What can hang from each mark
k_298: k_749 k_832
k_446: k_749 k_762 k_832
k_762: k_298
k_749: k_601
k_832: k_14 k_446 k_601
k_601: k_762 k_832

Every row comes from one small tree of marks. The marks that hang from a mark follow it in brackets, in the order of their numbers. Every link used is in the known rows. Which tree was each row made from?
Known rows
k_298{k_749{k_601{k_832{k_14 k_446}}}}: +3.77  +0.53  +1.17  -5.74  +0.77  -2.38  -0.15  +1.02  +4.60  +1.48  +3.20  -1.93  -2.28  +3.16  -1.41  +1.68  -1.19  +1.16
k_298{k_749{k_601{k_762}}}: +1.78  -1.62  -0.25  -1.29  +3.73  -1.32  +1.43  +1.89  +0.35  -3.14  +6.51  -1.75  -1.74  +1.51  -1.00  -2.39  +0.32  -1.68
k_446{k_749 k_762 k_832{k_14 k_601}}: +1.28  +1.13  -1.11  -1.44  +1.97  -5.91  -1.40  -4.57  +2.02  +4.23  +1.09  +3.48  +2.23  -3.21  -0.89  -2.12  -3.15  -4.65
k_832{k_14}: -1.56  -1.53  +4.13  -4.91  +2.42  -2.42  -0.75  -2.76  +1.20  +2.78  +0.62  +1.63  +0.01  +2.97  -0.02  -1.27  -2.44  -0.37
k_762{k_298{k_749 k_832{k_446}}}: +2.74  -0.40  -2.54  -0.13  -0.18  +0.16  -2.36  -0.32  -1.45  -0.95  +0.80  -0.67  +1.51  +2.40  -0.82  -0.40  -2.16  +1.59
k_601{k_762{k_298{k_749}} k_832{k_14}}: -1.88  -2.73  +1.79  -0.46  +3.21  -0.61  -3.22  +0.96  -2.14  -0.42  +1.67  +0.11  +0.31  -1.08  -4.74  +0.69  -0.28  -1.41
k_832{k_601}: -0.71  -0.58  +2.43  -4.15  +0.69  -5.59  -2.43  -1.76  +2.69  +0.24  -0.79  +2.69  +1.40  +5.03  +1.02  -1.67  -3.30  -1.21
k_749{k_601{k_762{k_298}}}: -1.09  -3.88  +0.90  -0.05  +2.86  -0.64  -0.02  +0.01  -2.92  -3.52  +5.93  -1.45  -0.03  -0.19  -2.20  -0.75  +0.63  -2.13
k_749{k_601{k_762}}: -1.03  -2.76  +2.27  -2.48  +2.88  -1.44  +1.06  -1.17  -1.66  -2.79  +5.66  -2.21  -0.76  +2.65  -0.78  -0.46  -0.15  -1.95
k_832{k_446}: +0.58  -2.66  +2.12  -4.65  -1.96  -4.29  -2.28  -2.65  +2.76  +1.03  -0.10  -3.35  -0.59  +6.09  +0.68  +0.55  -2.49  +1.58
k_762{k_298}: -1.19  -4.14  +1.78  +0.24  +1.08  -2.55  -2.94  -1.36  -1.77  -0.22  +1.81  +1.73  +0.93  +0.74  -1.67  -1.24  -1.63  -0.04
k_298{k_832{k_601}}: -0.48  +2.12  +1.59  -3.82  +0.89  -2.07  -1.76  -4.01  -1.91  -0.18  -1.47  +3.43  +3.46  +6.41  +1.49  +0.27  -4.58  -0.59
k_762{k_298{k_832{k_14}}}: -1.45  -0.63  +1.42  -1.28  +2.30  +1.37  -1.74  -3.21  -4.41  +1.08  +0.36  +3.11  +2.82  +1.04  -1.18  -0.06  -2.75  -0.07
k_749{k_601{k_762{k_298{k_832{k_446}}}}}: +0.17  -1.80  -0.75  -1.40  +0.66  +1.38  -0.04  -1.34  -3.83  -3.57  +4.10  -3.75  +1.10  +2.31  -1.39  +1.49  -0.27  -0.78
k_298{k_749 k_832}: +1.81  +1.44  -0.18  -1.38  +2.44  -0.02  -0.38  -1.75  -2.61  -0.48  +1.75  +1.94  +1.20  +4.41  +0.40  -1.03  -3.32  +0.61
k_762{k_298{k_749{k_601} k_832}}: +2.77  +0.34  -2.04  +0.91  +2.85  +1.58  +0.22  +0.62  -3.46  -2.14  +5.01  +2.16  +1.29  +0.13  -1.36  -1.06  -1.29  +0.05
k_298{k_749{k_601} k_832{k_446{k_762}}}: +5.31  +1.98  -3.14  -2.03  +1.11  -0.80  +0.82  -1.15  -0.09  +0.40  +4.14  -1.99  +0.22  +2.30  +1.02  +1.38  -1.05  +1.03
k_749{k_601{k_832{k_446{k_762{k_298}}}}}: +1.84  -2.73  +1.00  -1.82  -0.78  -3.94  -2.87  -1.71  -0.01  +1.19  +3.63  -1.96  -0.15  +0.21  -2.39  +4.80  -0.29  +1.13
k_446{k_749 k_762{k_298{k_832}}}: +0.47  -2.25  -1.82  +3.51  +2.79  -2.31  -4.07  -3.46  -6.21  +1.80  +3.40  +3.78  +3.10  -5.64  -1.86  +1.30  -1.15  -0.97
k_762{k_298{k_749 k_832{k_14 k_601}}}: +1.38  +2.12  -1.65  -1.39  +2.91  +0.08  -1.71  +0.59  -0.25  +0.17  -0.53  +4.71  +3.00  +0.52  -0.77  -2.41  -2.68  -1.07
k_601{k_832{k_446}}: -0.08  -2.14  +4.09  -5.04  -2.63  -4.71  -4.21  -3.49  +1.30  +2.00  -0.98  -2.52  -0.36  +6.66  -1.30  +4.43  -3.23  +2.32
k_446{k_749 k_762 k_832{k_601}}: +1.69  +0.12  -1.71  +0.47  +0.84  -6.99  -2.15  -4.70  +0.65  +2.26  +1.85  +2.90  +2.25  -2.07  -0.77  -1.66  -3.39  -4.26
k_832{k_14 k_446}: +0.15  -1.54  +2.86  -6.83  -0.76  -3.01  -1.45  -2.51  +4.45  +3.16  -0.94  -2.55  -0.61  +4.88  +0.56  +0.10  -2.36  +1.10

Write each row's tree
+1.08  +0.05  +0.48  -6.25  -0.17  -6.43  -2.63  -2.15  +6.43  +4.21  -2.45  -0.34  +1.16  +2.40  +1.44  +0.14  -1.74  -0.62
k_832{k_14 k_446{k_762} k_601}
+2.03  -0.11  -0.77  -5.28  +0.26  -7.25  -3.71  -1.70  +6.29  +4.84  -1.14  +0.46  +1.16  -1.50  +0.59  +0.21  -1.40  -1.38
k_832{k_14 k_446{k_749 k_762} k_601}
-0.25  -3.47  +1.51  -2.17  -0.57  -1.63  -2.26  -0.49  -1.56  -2.35  +3.77  -4.52  -0.41  +2.01  -3.55  +3.91  +0.14  -0.23
k_749{k_601{k_762{k_298} k_832{k_446}}}
+1.97  -3.82  -1.63  +2.54  +3.33  -4.05  -2.33  -0.57  -2.20  +1.15  +7.28  +2.37  +0.48  -7.66  -2.40  +0.37  +1.06  -1.71
k_446{k_749{k_601} k_762{k_298}}
+2.16  -2.74  -0.34  -0.28  -0.96  -4.95  -5.08  -0.71  +0.83  +2.12  +0.84  -1.44  -0.07  +0.19  -2.75  +3.47  -0.88  +1.82
k_601{k_832{k_446{k_762{k_298{k_749}}}}}
+0.79  +2.40  -1.43  -1.78  +2.86  -0.65  -0.78  -0.36  -1.86  -2.89  +0.41  +1.56  +2.51  +4.49  +0.46  -1.82  -2.77  -2.12
k_298{k_749 k_832{k_601{k_762}}}
-0.71  -2.76  -0.60  -2.69  -1.46  -4.39  -3.80  +0.18  +2.55  -2.53  -1.50  -3.04  +1.62  +3.47  -0.78  -0.79  -1.06  -1.56
k_832{k_446 k_601{k_762{k_298}}}
-0.10  -4.05  -0.18  +0.71  +3.16  -1.79  -1.46  +0.38  -2.84  -2.42  +6.94  -0.28  -0.11  -4.00  -2.86  -0.54  +0.72  -2.67
k_446{k_749{k_601{k_762{k_298}}}}
+0.60  +0.92  +0.71  -4.48  +0.50  -1.03  -1.22  -5.38  -1.20  +3.90  -0.83  -0.93  +2.06  +3.29  +1.21  +2.45  -2.67  +1.02
k_298{k_832{k_14 k_446{k_762}}}
+1.97  +0.54  +0.54  -3.09  +2.01  -1.69  +2.05  -3.48  +0.84  +1.96  +5.54  +0.80  -0.32  -1.14  -1.79  -1.83  -2.84  -3.38
k_446{k_749{k_601} k_832{k_14}}
+2.98  -1.42  -0.45  -4.49  +1.23  -4.36  -1.00  -1.68  +3.84  +4.41  +4.07  -1.88  -1.01  -3.09  -0.33  +1.41  +0.20  -0.43
k_832{k_14 k_446{k_749{k_601} k_762}}
-1.92  -0.33  +0.22  -1.70  +1.22  -1.81  -0.22  -2.81  +0.15  -0.76  -0.32  +0.74  +2.55  +1.69  -2.13  -3.65  -3.01  -4.98
k_446{k_832{k_14 k_601{k_762{k_298}}}}
-1.39  -2.32  +3.91  -3.04  +1.97  -1.95  -0.89  -1.82  -2.79  -2.02  +4.70  -1.88  -0.63  +3.27  -2.44  +3.22  -0.75  -1.23
k_749{k_601{k_762 k_832}}
+0.28  +3.30  -0.70  -3.73  +3.98  +0.32  -0.01  -0.16  -0.56  -0.94  -0.45  +2.13  +2.50  +3.39  +0.28  -2.21  -2.62  -2.52
k_298{k_749 k_832{k_14 k_601{k_762}}}
+2.53  -0.93  +0.95  -6.52  +0.39  -2.97  -0.52  -0.96  +4.70  +2.91  +3.21  -2.35  -1.43  +0.15  -0.30  +0.59  -1.03  +0.07
k_832{k_14 k_446{k_749{k_601}}}
-1.03  -1.03  -0.98  +0.57  +4.07  +2.47  -0.88  -0.06  -4.68  -2.07  +2.25  +0.44  +1.85  -0.35  -2.34  -1.86  -0.77  -1.82
k_601{k_762{k_298{k_749 k_832{k_14}}}}
+3.46  +2.34  -0.79  -2.00  +3.24  +1.04  +1.87  -0.62  -2.07  -1.42  +4.94  +1.19  +0.37  +3.48  +0.47  -0.51  -2.28  +0.13
k_298{k_749{k_601} k_832}
+0.76  -1.72  +2.26  -4.29  -0.19  -5.53  -4.89  -3.53  +1.72  +5.77  +0.11  -0.76  -0.10  -0.97  -2.18  +5.02  -1.68  +0.80
k_601{k_832{k_14 k_446{k_749 k_762}}}
-2.85  -1.71  +1.38  -2.88  +2.77  -2.41  -2.25  +0.08  +0.87  -0.65  -0.68  +1.78  +2.24  +0.37  -1.48  -2.60  -1.05  -3.38
k_832{k_14 k_601{k_762{k_298}}}
-0.91  +2.24  +0.70  -6.59  +0.03  -0.57  -1.25  -3.30  +0.39  +0.06  -3.10  -1.73  +2.93  +6.35  +1.09  +0.85  -3.15  -1.28
k_298{k_832{k_14 k_446 k_601{k_762}}}
+1.47  -3.47  -0.18  +2.12  +2.47  -4.52  -4.01  -1.30  -3.07  +1.92  +6.34  +2.62  +0.58  -7.14  -3.93  +3.67  +0.45  -1.08
k_446{k_749{k_601{k_832}} k_762{k_298}}
-0.76  +0.60  -0.02  -2.84  +1.74  -3.43  -0.62  -3.26  +1.11  +0.49  +0.85  +0.95  +1.80  -0.12  -1.79  -3.15  -3.39  -5.61
k_446{k_749 k_832{k_14 k_601{k_762}}}
+0.93  -0.11  +0.11  -2.46  -0.62  -2.09  -2.00  -5.51  -2.61  +1.99  -0.17  -1.59  +2.10  +4.39  +1.33  +2.97  -2.82  +1.45
k_298{k_832{k_446{k_762}}}
+0.68  +0.29  -0.32  -0.62  +0.35  -6.19  -0.92  -5.28  +0.80  +1.62  +0.39  +1.90  +2.32  +2.24  +0.15  -1.83  -3.67  -3.37
k_446{k_762 k_832{k_601}}
-0.77  -1.84  +2.95  -3.50  +3.38  -2.08  -1.48  -1.31  -1.69  +0.53  +5.31  -0.21  -0.68  -1.90  -3.24  +2.70  -0.46  -2.30
k_446{k_749{k_601{k_762 k_832{k_14}}}}
